What can hang from each mark:
k_735: k_607 k_739
k_66: k_263
k_171: k_66 k_263 k_532 k_956
k_739: k_263 k_607
k_607: k_739
k_263: k_66 k_529 k_607
k_592: k_735
k_532: k_956

Each row was made from one small tree. The marks that hang from a mark follow it in brackets, in the order of their numbers. Every link used is in the known rows. Write each row's tree.
Known rows:
k_532{k_956}: [-2.16  1.07  0.77  0.51  3.99 -0.76  3.41 -0.19  0.07 -0.06  2.00 -2.91
 -0.67 -2.57  1.90 -1.39 -2.82 -1.02 -1.75  0.75  0.23 -4.20]
k_739{k_263}: [-2.34  1.43  1.74  0.63  3.75 -1.41  3.89  0.46 -0.01 -2.17  2.22 -3.15
 -1.19 -2.31  0.75  0.08 -2.76 -2.43  0.29  1.19  2.17 -2.04]
k_171{k_66 k_263{k_529 k_607} k_532{k_956}}: [ 0.73 -0.24 -0.86  2.37  1.76  1.24  2.24  2.97 -0.92 -3.04  1.18 -3.24
  0.53 -1.82  3.48 -1.23 -1.40 -1.84 -0.94  1.10 -0.07 -1.92]
k_171{k_263{k_607} k_532 k_956}: [ 0.62  0.54 -0.47  1.89  2.01  0.89  2.68  1.66  0.50 -1.01  0.23 -3.14
 -0.57 -2.04  2.58 -2.47 -3.74 -0.33 -0.32  1.25 -0.26 -0.44]
k_263{k_66 k_529 k_607}: [-1.26 -2.16 -2.43  2.21  2.25  1.05  3.88  0.52 -1.13 -6.07  5.64 -2.01
 -0.02 -0.33 -0.23 -0.65 -2.39 -0.82 -1.73  0.26  1.89 -1.65]
k_171{k_66 k_263 k_532{k_956}}: [ 0.62  1.83  0.24  1.45  2.64  0.35  2.49  2.29 -0.41 -0.88 -0.32 -3.93
  0.10 -3.51  3.75 -0.88 -1.53 -2.08 -0.13  1.67 -0.26 -2.55]
k_607{k_739}: [-2.67  1.13  0.27  0.57  4.12 -1.23  3.81 -1.95  0.08 -1.37  0.73 -2.81
 -1.44 -3.38  1.64 -1.63 -1.86 -1.44 -2.15  0.16  0.89 -1.25]
k_171{k_263 k_956}: [-0.08  0.64  0.43  1.61  3.26 -1.34  2.09  0.83  0.73 -0.53  0.29 -4.91
 -1.06 -4.01  3.83 -1.77 -3.65  0.01  0.49  0.52  0.64 -1.91]
k_735{k_607 k_739{k_263}}: [-1.91  1.38  0.25 -0.45  3.03 -0.07  3.88  0.52 -0.17 -1.66  1.30 -4.85
 -0.06 -1.03  0.77 -2.05 -3.62 -1.91  0.36  1.27  2.03 -2.77]
k_735{k_607 k_739}: [-2.00  0.75 -0.80 -0.19  3.51  0.63  2.93 -0.67 -0.50 -1.51  0.67 -4.86
 -0.25 -1.51  0.42 -2.96 -3.66 -0.04 -1.31  0.48  1.78 -3.01]
k_607{k_739{k_263{k_66 k_529}}}: [-1.43 -0.43 -0.22  1.60  2.88 -1.12  5.80 -0.48 -0.29 -5.17  3.51 -3.12
 -0.28 -2.45  2.01 -0.12 -0.98 -3.62 -0.63  0.68  1.56 -0.57]
k_66{k_263{k_529 k_607}}: [-2.81 -1.19 -0.49  1.83  3.12  0.35  3.07  0.62 -0.69 -4.47  2.05 -1.53
 -1.65 -0.63  0.48 -0.62 -1.73 -0.39 -1.98 -0.01  1.52  0.50]
k_171{k_66}: [-1.53  1.56 -0.40  0.92  3.43 -0.62  1.75  0.69 -0.95 -1.93  2.34 -2.67
 -0.99 -3.64  1.37 -1.34 -2.11 -0.55 -1.21  0.51  2.02 -2.80]
k_263{k_529 k_607{k_739}}: [-2.55 -1.22 -1.01  1.55  3.28 -0.24  3.39 -1.22 -0.55 -3.97  2.43 -1.91
 -0.86 -1.32  1.22 -1.94 -1.70 -1.02 -2.90 -0.41  1.17 -0.66]
k_263{k_66}: [-1.41  0.20 -1.26  1.34  3.16  0.00  4.19 -0.11 -0.58 -3.85  4.10 -2.78
 -0.56 -2.23 -0.01 -0.15 -2.55 -1.16 -0.87  0.76  1.59 -2.40]
k_592{k_735{k_739}}: [ 0.21  2.83  0.35  0.06  5.89 -0.22  2.72  0.60  0.67 -1.49  0.43 -3.77
 -1.14 -1.85  1.28 -2.31 -3.89  0.30 -0.97 -0.35  0.56 -0.86]
k_171{k_66{k_263{k_607{k_739}}} k_532{k_956}}: [-1.13  1.90 -1.29  0.78  1.30  1.23  3.80  1.69 -0.54 -0.88  1.14  0.31
 -0.67 -2.09  2.84 -1.94 -0.79 -2.17 -2.46  1.35 -1.51 -0.21]
k_739{k_263{k_529} k_607}: [-0.97 -0.14  2.29  0.98  4.40 -0.71  3.93  0.01 -0.65 -4.66  1.76 -4.51
 -1.24 -0.88  0.69 -0.72 -2.62 -3.55 -1.38 -0.82  0.69 -2.25]
k_592{k_735}: [-0.76  2.40  0.71  0.89  5.55 -1.20  3.01  1.02 -0.08 -2.44  0.74 -2.44
 -1.15 -2.18  0.58 -1.50 -3.98 -0.18 -1.22  0.26  1.73 -1.45]
k_739{k_263{k_66 k_529} k_607}: [ 0.03 -0.65  0.60  1.19  3.28 -0.05  5.15  0.48 -0.89 -6.39  4.05 -4.17
 -0.43 -0.33  0.30  0.00 -2.42 -4.16 -0.87 -0.46  0.44 -2.22]
k_607{k_739{k_263}}: [-2.69  1.66  1.32  0.34  3.60 -1.88  4.71 -0.84  0.25 -1.74  1.23 -2.69
 -1.13 -3.01  1.91 -0.68 -1.81 -3.14 -0.52  0.93  1.17 -0.99]

Write each row's tree:
[-1.65 -1.77 -2.70  1.96  2.00  0.49  4.76 -0.66 -0.79 -5.74  5.06 -1.59
 -0.05 -1.01  0.81 -1.18 -1.43 -1.74 -2.32  0.02  1.01 -0.50]  k_263{k_66 k_529 k_607{k_739}}
[ 0.83 -0.13  0.18  0.53  3.71  0.87  4.71 -0.08 -0.01 -4.75  3.46 -5.71
 -0.29 -0.20  1.09 -0.89 -2.34 -3.29 -0.79 -0.82 -0.57 -1.63]  k_735{k_739{k_263{k_66 k_529} k_607}}
[-0.39  0.87 -0.89  1.07  3.40 -1.21  5.68  1.80 -1.09 -5.99  2.09 -2.62
  0.46 -1.27  1.35 -1.84 -3.31 -2.54 -0.62  0.95  2.41 -1.09]  k_592{k_735{k_607{k_739{k_263{k_66 k_529}}}}}
[-0.25  2.83  0.48 -0.58  4.30 -0.54  3.88  2.15  0.00 -2.43  0.55 -3.97
 -0.10 -0.91  1.02 -2.39 -4.78 -1.35  0.36  0.91  1.89 -1.66]  k_592{k_735{k_607 k_739{k_263}}}
[ 0.90 -1.01 -0.86  2.68  2.27  0.67  3.50  0.56  0.31 -2.68 -0.29 -3.72
 -0.34 -2.35  3.99 -3.12 -2.20 -0.92 -1.43  0.32 -0.51  0.64]  k_171{k_263{k_529 k_607{k_739}} k_532 k_956}
[-1.58  1.25  0.23 -0.29  3.01  0.39  3.31  0.52  0.78 -1.15  2.97 -3.48
 -0.64 -0.67  0.89 -1.13 -3.06 -1.70  0.24  0.67  0.46 -1.02]  k_735{k_739{k_263{k_607}}}
[-3.06 -1.01 -0.87  1.64  2.90 -0.15  3.90 -0.39 -0.38 -4.13  1.42 -1.11
 -1.69 -1.20  1.35 -1.10 -1.00 -1.22 -2.63 -0.09  0.60  1.40]  k_66{k_263{k_529 k_607{k_739}}}
[-0.37 -0.76 -1.16  0.98  2.35  1.14  4.24  0.92  0.12 -4.55  5.06 -3.74
  0.11 -0.07  0.82 -0.61 -2.31 -2.10  0.12  0.40  0.79 -0.89]  k_735{k_739{k_263{k_66 k_529 k_607}}}
[-1.47 -1.33 -0.92  1.78  1.70  0.07  4.77  1.60 -0.69 -6.00  5.90 -2.12
  0.17 -0.26 -0.01  0.36 -2.31 -2.63  0.19  1.16  2.12 -1.42]  k_739{k_263{k_66 k_529 k_607}}
[ 0.97  1.00 -0.90  0.83  3.72  0.60  4.19  2.41  0.33 -4.82  3.87 -3.14
  0.17  0.13  1.05 -1.14 -3.56 -1.56  0.22  0.29  0.78  0.08]  k_592{k_735{k_739{k_263{k_66 k_529 k_607}}}}
[-0.35  1.88  1.68 -0.77  4.30  0.26  3.61 -0.43  0.61 -1.40  1.31 -5.13
 -1.18 -0.82  0.98 -1.47 -3.18 -2.93 -0.67 -0.61 -0.93 -1.73]  k_735{k_739{k_263 k_607}}
[-0.75  2.28 -0.88  0.24  3.06 -1.41  5.64  1.81 -0.70 -4.35  2.05 -1.73
  0.19 -1.42  1.08 -1.59 -3.88 -2.76 -0.11  1.52  1.93 -1.27]  k_592{k_735{k_607{k_739{k_263{k_66}}}}}
[-1.10  0.79 -1.21 -0.23  2.10  0.53  4.93  0.94 -0.36 -3.36  3.28 -4.56
  0.65 -0.81  0.43 -1.34 -3.44 -2.37  0.79  1.65  1.97 -2.69]  k_735{k_607 k_739{k_263{k_66}}}
[ 0.44  1.47  0.30 -0.41  3.39  0.82  4.57 -0.10  0.37 -2.85  3.33 -4.85
 -0.48 -0.45  0.74 -0.72 -2.93 -3.39 -0.36 -0.22 -1.04 -1.68]  k_735{k_739{k_263{k_66} k_607}}
[-1.88  0.54 -0.85  0.68  1.46 -0.01  4.67  1.66 -0.36 -4.00  5.93 -1.27
 -0.26 -0.46 -0.23  0.64 -3.09 -2.92  0.80  1.87  1.49 -1.61]  k_739{k_263{k_66 k_607}}
[-2.22  0.16 -2.60  0.77  1.69  0.30  4.65 -0.45 -0.29 -3.43  5.01 -0.68
 -0.38 -1.18  0.41 -0.84 -2.24 -1.85 -1.63  0.99  0.33 -0.66]  k_263{k_66 k_607{k_739}}
[-0.42  1.23  0.59  0.17  2.91 -0.13  5.12  0.67 -0.43 -4.23  3.98 -3.26
 -0.72 -0.44  0.02  0.29 -3.09 -4.30 -0.27  0.40  0.02 -2.40]  k_739{k_263{k_66} k_607}
[-3.34  1.14  0.18 -0.02  2.59 -1.71  4.92 -0.22 -0.67 -2.45  0.97 -2.75
 -0.37 -2.10  1.15 -1.77 -2.78 -2.91 -0.57  1.57  2.43 -2.37]  k_735{k_607{k_739{k_263}}}
[ 2.16  1.54  0.41  0.43  4.99  0.44  4.51  1.59  0.19 -5.08  2.42 -4.84
 -0.33 -0.09  1.22 -1.42 -3.55 -2.61 -0.61 -0.92 -0.64 -0.63]  k_592{k_735{k_739{k_263{k_66 k_529} k_607}}}
[-0.02  0.52 -1.62  1.38  1.23  1.23  5.33  1.04  0.21 -2.18  1.86 -2.11
  0.58 -1.21  2.82 -0.50 -1.68 -3.28 -0.67  2.06 -1.64 -0.72]  k_171{k_263{k_66 k_607{k_739}} k_532{k_956}}
[ 0.61 -1.67 -2.42  2.45  1.20 -0.32  3.66  0.89  0.41 -3.90  3.38 -3.52
  0.10 -2.46  4.21 -1.90 -2.34 -0.98 -0.34  0.19 -0.11 -0.14]  k_171{k_263{k_66 k_529 k_607{k_739}} k_956}
[ 2.07 -1.73 -2.25  3.40  1.28  1.81  3.82  2.02 -0.02 -4.77  2.46 -3.70
  0.53 -1.41  2.63 -1.97 -2.80 -0.82 -0.36  0.82  0.21 -0.23]  k_171{k_263{k_66 k_529 k_607} k_532 k_956}
[-0.48  0.05 -1.09  1.90  1.93  1.73  3.39  2.57 -1.14 -3.01  1.68 -0.71
 -0.41 -1.43  2.22 -1.79 -0.81 -1.40 -2.53  0.74 -0.42 -0.82]  k_171{k_66{k_263{k_529 k_607}} k_532{k_956}}
[-0.05  2.94  0.44 -0.34  4.33 -0.04  3.23  2.12  0.85 -1.74  2.15 -2.75
 -0.75 -0.30  1.10 -1.62 -4.37 -1.14  0.49  0.58  0.34 -0.21]  k_592{k_735{k_739{k_263{k_607}}}}
[ 0.83  1.61 -0.86  1.86  2.35  0.80  2.71  1.99 -0.31 -1.23  0.34 -1.80
 -1.32 -4.14  2.92 -2.96 -2.00 -0.13 -1.72  0.89  0.04 -0.17]  k_171{k_66{k_263} k_532 k_956}
[-0.40 -0.38 -1.97  2.01  1.46  0.17  1.64  2.38 -0.61 -2.77  3.17 -1.35
 -1.22 -3.10  3.10 -2.87 -2.23  0.75 -1.73 -0.28  0.64 -0.58]  k_171{k_66{k_263{k_529 k_607}} k_956}
[-0.27  1.56 -1.21  1.42  1.65  0.77  2.42  1.54 -0.48 -2.30  0.15 -2.41
 -0.35 -2.65  2.76 -1.23 -1.20 -2.38 -0.63  1.40  0.05  0.60]  k_171{k_66 k_263{k_607{k_739}} k_532}
[-0.13  1.89 -0.02  1.08  2.90  0.86  3.02  1.38 -0.67 -0.77  1.23 -2.27
 -0.14 -3.21  2.21 -2.00 -1.75 -1.29 -2.00  1.14  0.01 -3.60]  k_171{k_66 k_532{k_956}}
[ 0.45  2.45 -0.88 -0.19  3.48  0.10  4.84  2.51 -0.29 -3.67  2.34 -3.76
  0.47 -0.54  0.75 -1.85 -4.54 -1.81  0.74  1.26  1.57 -1.54]  k_592{k_735{k_607 k_739{k_263{k_66}}}}
